What can hang from each mark:
X: N
Y: C L N
L: Z
C: G Y
P: M N
Z: X
G: C P
M: P
N: P Y

Known rows, with every way that one mark hangs from another:
(Y C L): [ 2.264 -0.383  0.575  0.254 -0.279  3.335  1.518 -1.598  3.939 -2.289
 -0.214 -0.409 -0.159 -1.253 -1.334  3.405 -0.104 -0.077  0.173 -0.367
 -3.013  0.692]
(Y C): [ 1.109 -1.155 -1.223  1.163 -0.534  2.551  1.432 -1.303  4.067 -1.620
  0.274  0.253 -0.278 -1.469 -0.546  3.700 -0.042  0.314 -0.236  0.095
 -1.666  0.394]
(P M (N Y)): [-0.597 -1.556  1.489  4.875 -0.608  3.941 -1.034  0.785 -1.528 -3.494
  2.488  0.924  0.470 -0.499  0.120  1.668 -0.321 -0.269 -1.540  1.287
  2.094  0.925]
(Y (C G) L N): [ 2.338  0.101 -0.347 -0.386 -1.582  2.594 -0.163 -0.414  2.700 -1.550
 -0.180 -0.626 -0.336 -1.530 -2.272  2.793 -0.649 -0.055  0.560 -1.816
 -3.050 -0.014]
(L (Z (X (N (P M))))): [-1.789 -2.010 -0.872 -0.460  0.882  0.065 -1.590  0.854 -3.960  0.299
 -0.396  0.760 -1.513  0.362  1.619  2.051  1.397  0.760  0.669  0.005
  3.097  0.584]
(Y C (L Z)): [ 1.392 -0.560 -0.006 -2.555  0.667  3.982  2.018 -1.229  3.528 -0.959
 -0.679 -0.604 -0.121 -1.665 -2.118  3.018  1.239  0.357  1.509 -0.819
 -2.392  0.967]
(C (Y (L Z) (N P))): [-0.012  0.088 -1.733 -2.737 -0.902  2.421 -1.145  0.427  0.425  2.500
 -0.295 -0.374 -2.901 -2.489 -2.589  0.680  2.533 -1.031  1.691 -2.706
 -3.314  0.682]
(L (Z X)): [-2.171 -1.641 -2.860 -0.797  0.234 -0.219  0.615 -0.798  1.225  1.295
 -0.669 -0.016 -0.596 -1.051  0.254  4.921 -0.168  0.901 -0.170 -0.291
  0.279  0.674]
(N (Y C (L Z))): [ 1.456 -0.448 -0.176 -1.138  0.506  4.007  2.104 -0.718  1.521 -1.015
 -0.836 -0.512  1.230 -1.972 -1.766  2.630  2.063 -0.665  1.532 -1.208
 -2.046  1.756]
(Z (X (N P))): [-1.047 -1.272 -3.784  1.788 -0.845 -0.668 -1.573  0.024 -2.016  0.782
 -0.865  0.538 -1.829  0.090  2.034  2.814  0.754  0.381 -0.084 -0.158
  0.506  0.604]
(C G (Y L)): [-0.490 -0.837 -2.329  0.049 -3.435  0.925 -0.444 -0.813  1.497  2.773
  0.894  0.352 -2.548 -2.662  0.348  2.828 -0.529  0.090 -1.040 -0.221
 -2.577 -0.314]
(G (P M (N Y))): [-0.301  0.057  3.020  4.209 -0.400  3.777 -1.841  1.044 -1.807 -4.694
  2.882  1.442 -0.122 -0.599  1.627  0.864  0.756  0.002 -0.326  1.389
  3.100  1.247]
(C (G P) (Y (L (Z X)) N)): [-1.342  1.076 -1.206 -3.060 -1.761 -2.046 -1.992  0.444 -0.856  2.997
 -0.318 -0.199 -3.133 -2.355  0.526  2.500  1.068  0.045  1.752 -2.162
 -0.947 -0.078]
(P M (N (Y C))): [ 0.761 -1.202  2.648  4.209 -0.258  3.874  0.343  0.667 -0.973 -4.336
  2.126  0.473  0.717 -0.513 -0.781  1.673  0.451 -0.678 -1.018  0.885
  1.690  0.572]
(M (P (N (Y C L)))): [ 1.469  0.625  4.350  3.306 -0.204  3.573  0.983 -0.155 -0.533 -5.672
  0.217 -0.441  0.419 -0.850 -1.691  0.998  1.613 -1.195  0.582  0.103
 -1.503  0.808]
(G (C Y) (P N)): [-1.265  0.777 -0.400  1.661 -2.029  1.905 -0.337  0.527  0.334 -1.114
  3.272  0.745 -4.806 -2.187  3.913  0.455  2.775  0.275  0.982  0.959
  0.421  0.164]
(Y (C G) (L Z) (N (P M))): [ 1.589 -0.302  2.276 -3.360 -0.547  3.456 -0.443  1.052 -1.185 -2.382
 -0.154  0.132 -0.567 -0.773 -1.956  0.362  1.044 -0.192  1.528 -2.400
 -0.255  0.156]
(Z X): [-0.912 -1.591 -2.509  1.984 -0.874 -0.704  0.160 -1.038  1.507  0.048
 -0.376  0.193 -0.588 -0.654  0.780  5.217 -1.569  0.385 -1.270  0.223
 -0.024  0.375]
(C G Y): [-1.771 -1.561 -3.600  1.022 -3.670 -0.023 -0.478 -0.663  1.555  3.540
  1.250  0.799 -2.745 -2.832  1.595  3.008 -0.633  0.510 -1.430  0.237
 -1.294 -0.463]
(Z (X (N P (Y L)))): [ 0.495 -0.450 -2.461  1.902 -0.932  0.039 -1.330  0.335 -4.220 -0.243
 -1.519 -0.121 -0.381  0.054  1.052  2.361  1.351 -1.108  0.405 -0.734
 -0.053  1.591]

Rows:
[-1.007 -0.869 -3.497  1.199 -3.268 -0.012 -1.835  0.159  1.853  2.981
  1.068  0.329 -2.725 -2.676 -0.026  2.767 -0.697  0.045 -0.757 -1.085
 -2.217 -0.557]  (C G (Y N))
[ 0.273  1.704 -0.087 -3.139 -0.632  2.391 -0.292  0.228  1.533 -0.072
  0.654 -0.542 -3.549 -2.949  1.214  0.663  3.382 -0.208  3.725 -1.814
 -2.515  1.006]  (G (C (Y (L Z) N)) P)
[ 0.184 -0.365 -2.387 -0.795  0.207  3.887 -0.901  0.412 -2.806  0.794
 -0.739 -0.062 -0.209 -1.201 -0.070  0.281  3.537 -0.294  2.169 -1.111
 -0.258  2.085]  (X (N P (Y (L Z))))
[-0.554 -0.785  0.901 -2.055 -0.251 -1.302 -1.557  0.820 -2.704  0.932
 -0.611 -0.159 -2.484 -0.924 -1.688  2.090  0.902 -1.254  0.722 -2.397
 -0.952  0.119]  (C (Y (L (Z X)) (N (P M))))
[-0.534 -1.754 -0.982  3.601 -0.724 -0.571 -1.939  1.050 -5.792 -1.129
 -0.411  0.847 -0.177  0.379  2.094  2.277  0.484 -0.784 -0.476  0.438
  2.559  1.029]  (Z (X (N (P M) Y)))
[ 0.743 -1.080  1.634 -1.957  1.441  0.732 -0.158  0.444 -3.178 -1.710
 -1.264 -0.078 -1.065  0.438 -0.036  1.711  2.056  0.052  1.792 -0.888
  1.362  0.472]  (Y C (L (Z (X (N (P M))))))
[-1.305 -1.382  0.012 -1.562  0.046 -0.921 -1.693  0.687 -4.427  1.966
 -0.550  0.195 -3.192 -0.572  0.575  1.586  2.184 -0.371  0.944 -0.716
  0.679  0.104]  (C (Y (L (Z (X (N (P M)))))))
[ 1.443 -0.891  1.932  1.794 -1.100  3.867 -0.525  0.168 -2.543 -3.266
  0.459  0.944  0.498 -0.650 -0.019  1.201  0.263 -1.326 -0.448 -0.326
  0.163  1.578]  (N (P M) (Y L))
[ 1.984 -0.112 -1.128  0.404 -0.839  2.664 -0.196  0.311  1.979 -2.231
 -0.182 -0.165 -0.976 -1.076 -1.685  1.793  0.984 -0.673  0.740 -1.890
 -2.062  0.440]  (Y C (N P))
[ 0.708 -0.939  0.551  2.546 -0.254  0.381 -1.790  0.723 -5.536 -1.953
 -0.758  0.434  0.074  0.570  1.360  2.033  0.645 -1.147  0.090 -0.132
  1.422  1.276]  (Z (X (N (P M) (Y L))))
[-0.323 -1.643  0.030  0.351  0.629 -0.280 -0.114  1.180 -5.473 -0.845
 -1.237  0.447 -0.119  0.057  1.054  1.848  2.675 -0.774  1.470 -0.599
  2.800  1.112]  (L (Z (X (N (P M) (Y C)))))
[ 2.761 -0.603  3.098  1.204 -0.767  3.633  0.889  0.249 -1.798 -4.187
  0.105  0.691  0.967 -0.547 -0.733  1.267  0.838 -1.754  0.269 -0.571
 -0.325  1.277]  (N (P M) (Y C L))
[ 0.850 -0.331 -1.316 -2.763 -1.976  3.089  1.418  0.478 -2.266 -0.112
 -0.567  0.163 -0.259 -1.786 -0.398  0.656  2.662 -0.853  1.540 -1.747
 -0.451  1.348]  (N P (Y (C G) (L Z)))
[-0.690 -0.671 -1.598 -2.751 -1.103  2.411  1.837 -0.728  1.577  1.505
  0.528 -0.349 -3.167 -2.799  0.933  2.172  2.324 -0.102  1.839 -0.709
 -2.641  0.754]  (G (C (Y (L Z))))
[-1.152 -0.331  1.487  4.811 -0.848  2.941 -0.448  0.318 -1.010 -3.515
  1.083  0.409  0.023 -0.928 -0.017  1.105  0.908 -0.418 -0.503  0.890
  0.137  0.871]  (M (P (N Y)))
[ 2.138 -0.403  4.208  3.139  0.138  4.680  0.416  0.335 -0.798 -5.120
  1.620  0.063  0.980 -0.234 -2.043  1.283  0.575 -0.955 -0.380  0.372
  0.190  0.856]  (P M (N (Y C L)))
[ 1.507  0.680  5.156  0.705 -0.921  3.644 -0.948  0.471 -0.565 -5.114
  2.673  0.927 -1.431 -0.393  0.983  0.306  0.496  0.905  0.368  0.765
  2.077 -0.212]  (Y (C (G (P M N))) L)
[-0.964  0.424  3.122 -0.196 -0.631  4.272 -1.695  1.436 -3.726 -2.906
  2.427  1.117 -0.310 -0.961  1.391 -0.415  1.836  0.504  0.995  0.379
  3.503  1.182]  (C (G (P M (N (Y (L Z))))))
[-0.112  0.402  2.969  3.640 -0.802  4.031 -0.505  1.282 -2.703 -5.936
  3.484  1.268 -1.058 -0.796  4.190  0.103  1.739 -0.108  0.752  1.384
  3.526  1.368]  (G C (P M (N Y)))
[-0.796 -1.110 -4.092  2.976 -1.263 -0.755 -1.377  0.654 -4.408  0.725
 -1.143  0.498 -0.590 -0.340  2.008  2.512  1.368 -0.759 -0.080 -0.379
  1.290  1.331]  (Z (X (N P Y)))
